Known rows, with every way that one mark hangs from another
Z34[Z456 Z610[Z830]]: [-1.340 -2.449  0.877 -0.500 -1.081 -0.363 -1.139  1.471 -0.115 -6.730
 -1.993 -1.587 -1.376  3.534 -0.992  1.902  0.400 -1.112 -1.689 -0.101
 -1.541]
Z458[Z522[Z610[Z34]]]: [-1.911 -3.711  0.088 -1.366 -4.611  0.172 -0.002 -0.085 -0.632 -3.914
  0.696 -0.179 -0.916  0.287 -4.627  2.081 -1.293 -1.188 -1.350 -1.067
  0.602]
Z522[Z458 Z610[Z34[Z797[Z963]]]]: [-1.052 -4.989 -0.329 -2.320 -3.253 -0.546 -2.411  1.445 -0.797 -2.142
  0.189 -1.229 -0.812 -0.186 -3.312 -0.047 -0.331 -1.236  0.168 -1.256
  1.768]
Z963[Z458]: [-0.888 -0.678  0.271  0.082  0.437 -0.420  1.080 -0.476 -0.448  1.330
 -0.513 -0.673 -0.915  0.749 -0.853  0.877 -1.524 -0.402 -0.891 -0.545
 -1.021]
Z522[Z458 Z610[Z34 Z830[Z456] Z963[Z797]]]: [-0.803 -4.258  0.335 -1.541 -0.099  0.052 -1.799  0.100  0.017 -4.196
 -0.657 -1.145 -1.148  1.162 -4.903  0.893 -3.446 -1.910 -0.653  0.037
  0.647]
Z34[Z456]: [-1.269 -2.687 -0.397 -0.223  0.431 -0.552 -1.135  1.610 -1.417 -1.398
 -0.900 -1.131 -0.994  1.288  0.298  1.154 -0.003 -0.915 -1.127 -0.229
 -2.172]
Z610[Z34[Z797] Z830[Z456] Z963[Z458]]: [-1.673 -1.042  0.573 -2.784  0.402 -0.081 -1.916 -0.609  0.004 -3.173
 -0.451 -1.120 -0.790  1.422 -4.155 -0.488 -2.077 -1.830  0.646  0.578
 -1.994]
Z610[Z34[Z797] Z830[Z456] Z963[Z458[Z522]]]: [-1.655 -1.566  0.352 -2.580 -0.080  0.423 -1.805 -1.597 -0.362 -5.401
 -0.422 -0.822 -0.485  0.932 -6.326  0.021 -3.101 -1.657  0.371  0.376
 -1.597]
Z963[Z458 Z797]: [-1.103 -1.578  0.662  0.051  3.321  0.320  0.951 -0.249 -0.132  2.346
 -0.853 -0.519 -0.943  0.645 -1.443  0.734 -4.509 -0.369 -0.643 -0.649
 -0.615]
Z34[Z456 Z610]: [-0.972 -2.693  0.337 -0.700  0.179 -0.582 -1.026  2.341 -0.475 -2.933
 -1.900 -1.683 -0.957  2.246 -0.200  1.954  0.301 -1.280 -0.909 -0.412
 -1.511]
Z610[Z34 Z830]: [-2.197 -0.676  0.535 -1.466 -3.400 -0.081 -0.033  0.612 -0.093 -5.039
 -0.727 -0.976 -1.531  2.717 -2.940  1.510 -0.299 -1.312 -0.705 -0.329
 -0.537]
Z797[Z34[Z456] Z963[Z458]]: [-0.779 -3.544  0.639 -0.497  1.884 -1.504 -0.763  1.063 -2.041 -0.139
 -1.841 -1.718 -1.187  0.402  0.419  0.797 -1.974 -0.398 -2.412 -1.481
 -2.290]
Z963[Z458[Z522[Z610[Z830]]] Z797[Z34[Z456]]]: [-1.392 -6.517  1.735 -0.315  0.201  0.264 -0.600 -0.199 -1.154 -4.412
 -0.817 -0.213 -1.340  0.898 -3.439  1.713 -6.038 -0.236 -3.233 -1.015
 -1.640]
Z34[Z456 Z610[Z830 Z963[Z458 Z797]]]: [-0.342 -2.549  1.157 -0.385  3.165 -0.356 -1.475  0.650  0.449 -3.932
 -1.835 -1.542 -0.758  3.025 -2.816  0.980 -2.808 -1.014 -0.905  0.280
 -1.215]
Z34[Z456 Z610[Z963] Z797]: [-0.041 -2.590 -1.124 -2.304  1.329 -0.386 -3.491  3.439 -0.369 -0.607
 -0.643 -1.884 -0.220  1.346 -1.462  0.264 -0.323 -1.857  0.518 -0.101
 -2.301]
Z610[Z830]: [-1.416 -0.238 -0.222  0.034 -1.921  0.000  0.457  0.270 -0.078 -3.376
 -0.504 -0.921 -1.556  2.453 -1.516  1.241 -0.498 -0.689 -1.903 -0.436
 -0.961]
Z610[Z34[Z456] Z830 Z963[Z797]]: [-1.392 -2.412  0.230 -1.687  1.214 -0.098 -2.371  1.717 -0.426 -4.578
 -0.756 -1.328 -0.955  2.449 -3.504  0.725 -2.539 -1.797 -0.014  0.396
 -1.446]
Z797[Z34[Z456 Z610[Z830]] Z963[Z458[Z522]]]: [-0.790 -3.987  1.598 -0.614 -0.030 -0.947 -0.552 -0.069 -1.296 -6.851
 -2.803 -1.665 -1.190  2.059 -3.015  2.226 -2.335 -0.341 -3.340 -1.528
 -1.196]
Z963[Z458[Z522] Z797[Z34]]: [-0.638 -2.945  0.305 -0.458  2.657  0.589  1.044  0.395 -1.074  0.844
 -1.303 -0.461 -0.914 -0.026 -3.068  2.003 -6.997 -0.245 -2.273 -1.393
 -1.441]
Z830[Z610[Z963[Z797]]]: [-1.421  0.530 -0.750 -0.868  2.896 -0.375  0.140  1.424 -0.014  2.077
 -1.338 -0.722 -0.538  1.418 -2.559  1.786 -4.450 -1.557 -0.065 -0.650
 -1.720]
Z458[Z522]: [-0.998 -1.380 -1.115 -0.146 -1.159  0.248  0.796 -0.031 -0.917 -1.839
 -0.310 -0.499 -0.758  0.379 -3.111  1.991 -1.746 -0.526 -1.395 -0.919
 -0.676]
Z34[Z456 Z610[Z830 Z963[Z458]] Z797]: [-0.274 -2.593  0.357 -1.778  0.685 -0.426 -3.294  1.328  0.034 -4.146
 -0.842 -1.685 -0.535  2.429 -2.857 -0.145 -0.684 -1.264  0.121  0.366
 -2.194]
Z797[Z34]: [-0.496 -1.282 -1.013 -1.109 -0.735 -0.347  0.389  2.858 -1.184  2.072
 -0.948 -1.292 -1.414  0.741  0.107  1.883 -2.449 -0.939 -2.120 -1.385
 -2.209]

Rows
[-2.317 -1.582 -0.437 -3.145  0.184 -1.025 -3.021  2.725 -0.902 -1.799
 -1.029 -1.080 -0.219  1.537 -2.910  0.962 -1.654 -2.321  1.744  0.036
 -2.824]  Z830[Z610[Z34[Z456 Z797] Z963]]
[-1.899  0.010  0.846 -0.863  5.682 -0.481  0.550 -0.932 -0.089  1.888
 -2.441 -0.567 -0.604  0.824 -2.330  1.515 -5.962 -1.662 -0.101 -0.198
 -2.544]  Z830[Z456 Z610[Z963[Z458 Z797]]]
[-1.838 -0.780 -0.383 -3.197 -0.456  0.298 -2.463  0.862 -0.172 -3.446
 -0.263 -1.353 -0.919  1.482 -3.888 -0.075 -1.495 -2.396  0.475  0.381
 -2.056]  Z610[Z34[Z797] Z830[Z456] Z963]
[-0.431 -3.717 -0.174  0.155 -3.899 -0.324 -0.482  0.199 -0.386 -4.288
 -0.097 -0.748 -1.457  1.701 -2.676  1.176 -0.452 -0.455 -2.067 -0.518
  1.021]  Z522[Z458 Z610[Z830]]
[-0.171 -3.985 -1.204 -0.995 -0.607  0.417 -0.509  1.248 -0.846  0.802
  0.683 -0.520 -0.704 -0.580 -4.122  1.793 -5.039 -1.065 -2.515 -1.423
 -0.750]  Z458[Z522[Z610[Z963[Z797[Z34]]]]]
[-1.470 -3.844  0.218 -1.128  1.991 -0.845 -2.559  0.456 -1.601 -0.833
 -0.698 -1.304 -0.672  0.022 -0.603 -0.973 -0.470 -0.572 -0.289 -0.768
 -1.944]  Z34[Z456 Z797[Z963[Z458]]]
[-2.194 -1.835  1.238 -1.829  3.349 -1.050 -1.165  0.869 -0.697 -1.285
 -2.006 -0.779 -0.369  1.713 -3.239  1.433 -4.428 -1.757  1.098  0.057
 -2.181]  Z830[Z610[Z34[Z456] Z963[Z458 Z797]]]
[-1.464 -2.465 -0.573 -2.852 -1.249 -0.317 -3.747  2.226 -0.828 -4.929
  0.163 -1.481 -0.709  2.097 -3.486 -0.372 -0.190 -1.983  0.750  0.528
 -2.182]  Z610[Z34[Z456 Z797] Z830 Z963]
[-2.822 -0.738  1.125 -1.659 -1.658  0.038 -0.093 -0.233 -0.168 -5.903
 -1.502 -1.022 -1.748  2.417 -2.541  1.751 -1.055 -1.766 -0.907  0.028
 -1.319]  Z610[Z34 Z830[Z456]]
[-1.454 -3.783  0.015 -1.099 -1.304 -0.171 -1.039 -1.162 -0.703 -0.873
  0.735 -0.461 -0.546 -0.948 -3.451 -0.416 -1.668 -0.414 -1.241 -1.677
  0.295]  Z34[Z797[Z963[Z458[Z522[Z610]]]]]
[-0.588 -5.380 -0.438 -0.770 -0.916  0.184 -1.654  0.900 -1.155 -4.357
  0.168 -0.552 -1.040  0.809 -4.183  1.608 -4.514 -0.983 -3.027 -0.823
 -1.548]  Z458[Z522[Z610[Z830 Z963[Z797[Z34[Z456]]]]]]
[-1.741 -0.333 -0.211 -1.712  4.815 -0.403 -0.136  1.523 -0.645  2.294
 -2.550 -1.069 -1.079  0.852 -1.515  2.435 -6.748 -2.116 -1.194 -0.782
 -3.565]  Z830[Z456 Z610[Z963[Z797[Z34]]]]
[-1.738 -3.704  1.084 -0.863 -3.297 -0.172  0.500 -1.601 -0.489 -2.950
  0.353 -0.009 -0.672  0.083 -4.589  1.498 -1.861 -0.665 -1.052 -0.857
  0.668]  Z963[Z458[Z522[Z610[Z34]]]]
[-1.034 -3.670  0.884 -1.150  1.562  0.143 -1.060  3.341 -0.435 -3.123
 -2.380 -1.659 -1.611  2.832 -0.746  2.437 -4.433 -1.132 -2.584 -0.893
 -2.247]  Z963[Z797[Z34[Z456 Z610[Z830]]]]
[-2.730 -3.450  0.666 -2.486 -1.786 -0.501 -3.159  1.236 -1.052 -7.007
 -0.796 -1.562 -1.332  2.040 -2.463 -0.080  0.345 -1.489 -0.365 -0.397
 -1.202]  Z610[Z34[Z456 Z797[Z963]] Z830]
[-1.227 -0.897 -0.068 -1.836 -2.167  0.456 -1.349  1.918  0.683 -3.752
 -0.778 -1.426 -1.231  2.701 -2.369  0.941 -0.557 -1.203 -0.812 -0.556
 -0.766]  Z34[Z610[Z830] Z797]
[-2.958 -4.157  0.744 -2.311 -4.596  0.766 -1.477 -0.878 -0.450 -7.371
  0.347 -0.219 -1.227  0.731 -5.394  1.340 -1.954 -1.557 -1.385 -0.571
 -0.504]  Z458[Z522[Z610[Z34[Z797] Z830[Z456]]]]
[-2.632 -4.182  1.268 -2.099 -1.507 -0.296 -2.603 -0.746 -1.307 -8.859
 -0.854 -0.996 -0.886  1.485 -4.681 -0.012 -0.900 -0.932 -0.209 -0.443
 -0.984]  Z610[Z34[Z456 Z797[Z963[Z458[Z522]]]] Z830]
[-0.032 -2.483 -0.408 -0.987  3.674 -0.265 -1.779  2.806 -0.079 -0.692
 -1.549 -1.855 -0.483  1.814 -1.670  1.212 -2.310 -1.548 -0.380 -0.184
 -1.675]  Z34[Z456 Z610[Z963[Z797]]]
[-0.301 -2.239  1.170 -0.968  2.852  0.196  0.706  1.885 -0.015  2.079
 -2.111 -1.312 -1.139  1.324 -1.310  2.097 -5.733 -0.751 -1.674 -1.394
 -1.146]  Z963[Z458 Z797[Z34[Z610]]]
[-1.086  0.746 -0.179 -0.510  1.441 -1.223  0.612 -0.120 -0.264  1.563
 -1.102 -0.538 -0.368  1.273 -2.483  1.359 -2.566 -1.134 -0.002 -0.439
 -1.851]  Z830[Z610[Z963[Z458]]]
[-2.158 -2.508  1.104 -1.646  3.120 -0.755 -0.909  0.022 -0.888 -3.108
 -2.056 -0.470 -0.098  1.373 -5.229  1.945 -5.309 -1.531  0.713 -0.060
 -1.944]  Z830[Z610[Z34[Z456] Z963[Z458[Z522] Z797]]]
